What can hang from each mark
B: F Y
K: E Y
J: E
N: E Z
Z: N W
E: J K U
F: B
Y: B V

Every row comes from one small tree of marks. Brackets hold a mark, then the marks that hang from it, in alphabetical order. Every link used is in the known rows. Which tree was each row made from?
In the rows, 128 means zero.
Known rows
(N E Z): [120 106 174 110 142 143 183 138 114 156 140 187 123 104 103 110 123 139
 189 178 127 103  88 133 157]
(N E): [120 102 149 122 119 138 189 110 128 133 119 165  91 115 111 137 116 128
 152 157 104 123 111 152 138]
(F (B (Y V))): [106 116 130  90  45 147 179  75 161 104 109 163 135 135  69 129 145 119
 137  90  94 167 146  98 175]
(N (E U) Z): [119 119 168  97 140 126 142 126 104 126 134 168 130  90 128 104 123 130
 201 159 149 107  95 129 160]
(E J (K Y) U): [152 151 148  50 115  90  92 128 113 120 150 118 127  55 110 145  87 108
 164 117 114 207 109 109 100]
(K (E J)): [165  82 137  97  94 143 142 112 125 114 144 171  94  95  62 134 110 137
 136 157 125 129 106 166  83]
(K (E U) Y): [131 107 133  89  90 127  82 123 111 155 136 144 104  95 129 104 119 103
 152 132 124 145 110 123  84]
(F (B Y)): [140  93 148  83  73 142 158  96 173 135 109 164 144 140  61 121 159 142
 149 125  88 172 121  96 201]
(Z (N (E K)) W): [135  99 147 141 172 119 170 142 118 177 164 153 167  66 161 148  65 136
 114 134 119 125  89 137 185]
(K (Y V)): [ 95 138 133 100  78 138 139  97 123 119 120 133  91  98 112 125 121  65
 145  98  73 166 131 115 103]
(K E): [154  69 128 117 102 145 162 105 133 148 123 167  91 117  86 125 131 133
 136 162 116 116  93 150  97]
(Z N): [142  84 128 121 139 138 149  88 159 150 132 140 120 106 110 124 129 111
 135 135  93 142  98 144 169]
(N (E J (K Y))): [133 148 161  78 122 113 150 166 112 166 169 161 117  62 116 159  68 126
 152 143 115 184 123 132  93]
(Y V): [113 113 128 115  84 141 183  66 131  84 105 141  84 115  90 138 132  90
 138 107  91 142 116 133 117]
(J (E K U)): [148 113  98 107  93 104 191 113 113 120 105 129 119  78 150 134  98 140
 147 133 147 169 100 127 135]
(K (E U) (Y B)): [118 122 121  95  72 116 126 146  87 133 154 140  82  92 122 120 126 129
 164 124 157 120 124 114  92]
(N (E K) Z): [138 110 167 106 152 127 207 156 112 184 149 184 143  86 113 138 109 160
 186 183 146 130  66 114 141]
(J (E U)): [138 109 109 110  78 123 156  94 116  87  93 128 105  93 143 109 116 124
 151 130 125 146 120 145 157]
(F B): [135 103 162 108  96 140 198  87 157 103  93 162 114 144  63 136 167 136
 151 123  47 156 113 132 162]
(Y B): [130 107 126 112  96 129 203 105 118  96 124 137  80 120  73 156 157 136
 163 135 112 122 107 130 148]
(N (E K U) (Z W)): [130 120 175 103 173 106 139 155  77 137 147 157 177  58 152 123  86 147
 182 148 158 111  64 107 186]
(B F Y): [165  57 123 100 111 121 114 105 153 183 121 130  98 142  85 126 113 115
 134 169  99 170 105  82 201]
(Z (N E) W): [123  90 156 144 158 138 143 126 121 148 153 158 153  82 151 121  78 116
 119 130 102  95 107 158 204]
(K (Y B V)): [ 75 150 125 100  60 136 179 120 101 101 143 132  76  96 106 147 134  87
 154  85 107 143 145 111 107]
(Z N W): [142  77 146 129 154 135 118  98 137 133 137 136 153  89 122 115 105 103
 120 112  78 115  89 140 211]
(Z (N (E U)) W): [113 105 154 129 154 122 109 110 108 114 145 140 155  72 172 115  80 110
 129 116 124 100 121 159 209]

Which tree is each row?
[131 135 133  64  65 116  97 153  85 100 178 145  83  62  98 135 105 125
 166 121 164 133 135 134  78] -> (K (E J U) (Y B))
[152 110 145  79  89 136  95 142 120 152 163 166  97  82  83 120  96 112
 141 149 114 151 117 142  70] -> (K (E J) Y)
[146 124 147  65  87 118  56 131 106 120 158 149 103  70 105 116  96 105
 150 130 128 154 126 138  71] -> (K (E J U) Y)
[136 137 109  92  84 102 147 143 107 161 123 122 128  63 172 122  87 116
 153 120 133 194 112 111 122] -> (J (E (K Y) U))
[168 129 138  65 123  92 132  92 121  81 133 120 122  69  87 158 103 132
 162 125 125 185  94 129 118] -> (E J K U)
[107 100 112 133  87 119 210  98 106  91 123 123  37 133  84 168 126 111
 130 124 100 135 134 112 145] -> (Y (B F) V)
[104 147 133 106 111 109 219 182  95 178 167 152  99  83 134 173 106 145
 164 138 140 152 119 109 109] -> (N (E (K (Y B))))
[119 154  95  93  64  94 183 166  82 136 141 116 108  61 162 142 101 139
 158 113 165 176 126 103 129] -> (J (E (K (Y B)) U))
[132 125 145  96 138 117 114 108 128  97 164 154 123  62 133 132  76 116
 143 132 141 132 138 174 155] -> (Z (N (E J U)))
[107 149  99 113  57 124 198 139 107 155 123 139 110  69 157 135  83  97
 127 101 122 187 131 114  91] -> (J (E (K (Y V))))
[121 100 189 118 157 146 149 148  94 141 140 183 162  86 118 105 104 132
 174 159 117  80  79 130 199] -> (N E (Z W))
[100 162  94  96  51 106 165 125  95 124 121 122 114  56 178 126  79  89
 136  89 141 189 137 112  98] -> (J (E (K (Y V)) U))
[129  81 110 105  81 127 134  87 141 146 120 130  88 135  93 130 103  90
 116 137 108 167 131  84 174] -> (B F (Y V))
[ 99 128 119  99  60 131 104 105 101 124 132 142  93  84 138 108 104  76
 137 100 132 138 136 125  61] -> (K (E U) (Y V))
[127 117 162 105 150 113  85 119 105  82 169 146 160  49 150 127  56 113
 128 111 129 108 131 174 196] -> (Z (N (E J U)) W)
[118 112 137 120 138 121 140 101 130 128 142 148 124  89 160 120 101 119
 145 135 128 122 125 155 171] -> (Z (N (E U)))
[130 117 128 120 154  99 167 119 126 162 156 142 139  68 170 144  83 138
 138 136 146 149 104 140 156] -> (Z (N (E K U)))
[115 173 131  62  88  97 107 108 103  83 151 116 110  49 117 154  80  80
 148  80 119 204 132 111  79] -> (E J (K (Y V)) U)
[162 102 136  79  93 125 101  97 111  86 141 154  97  84  81 126 106 134
 147 145 150 128 112 160  88] -> (K (E J U))
[134 109 167 118 155 133 118 135 117 116 174 165 151  59 128 139  59 119
 116 131 114 108 124 176 195] -> (Z (N (E J)) W)
[136 123 126  95 123  73 143 151  92 161 143  99  76 101 133 162 104 124
 155 135 115 192 112  68 136] -> (E (K (Y (B F))) U)
[137 135 142  77 122  96 112 120 120 151 127 112 126  79 134 134 111 103
 166 118 104 196  91  88 110] -> (E (K Y) U)
[110 143 130  96  90 117 172 116 123 147 131 131 108  83 123 150 105  88
 138 101  91 192 112  98  81] -> (E (K (Y V)))
[134 120 182  85 135 141 154 146 114 122 160 191 123  76  78 121 100 139
 186 175 142 114 100 152 146] -> (N (E J) Z)
[143 136 148  81 131  95 156 122 106  95 150 146 120  63 115 160  77 145
 157 142 147 164 114 147 112] -> (N (E J K U))
[148 115 159 118 170 115 147 148 113 142 184 159 168  42 137 161  43 139
 110 130 131 132 102 160 172] -> (Z (N (E J K)) W)
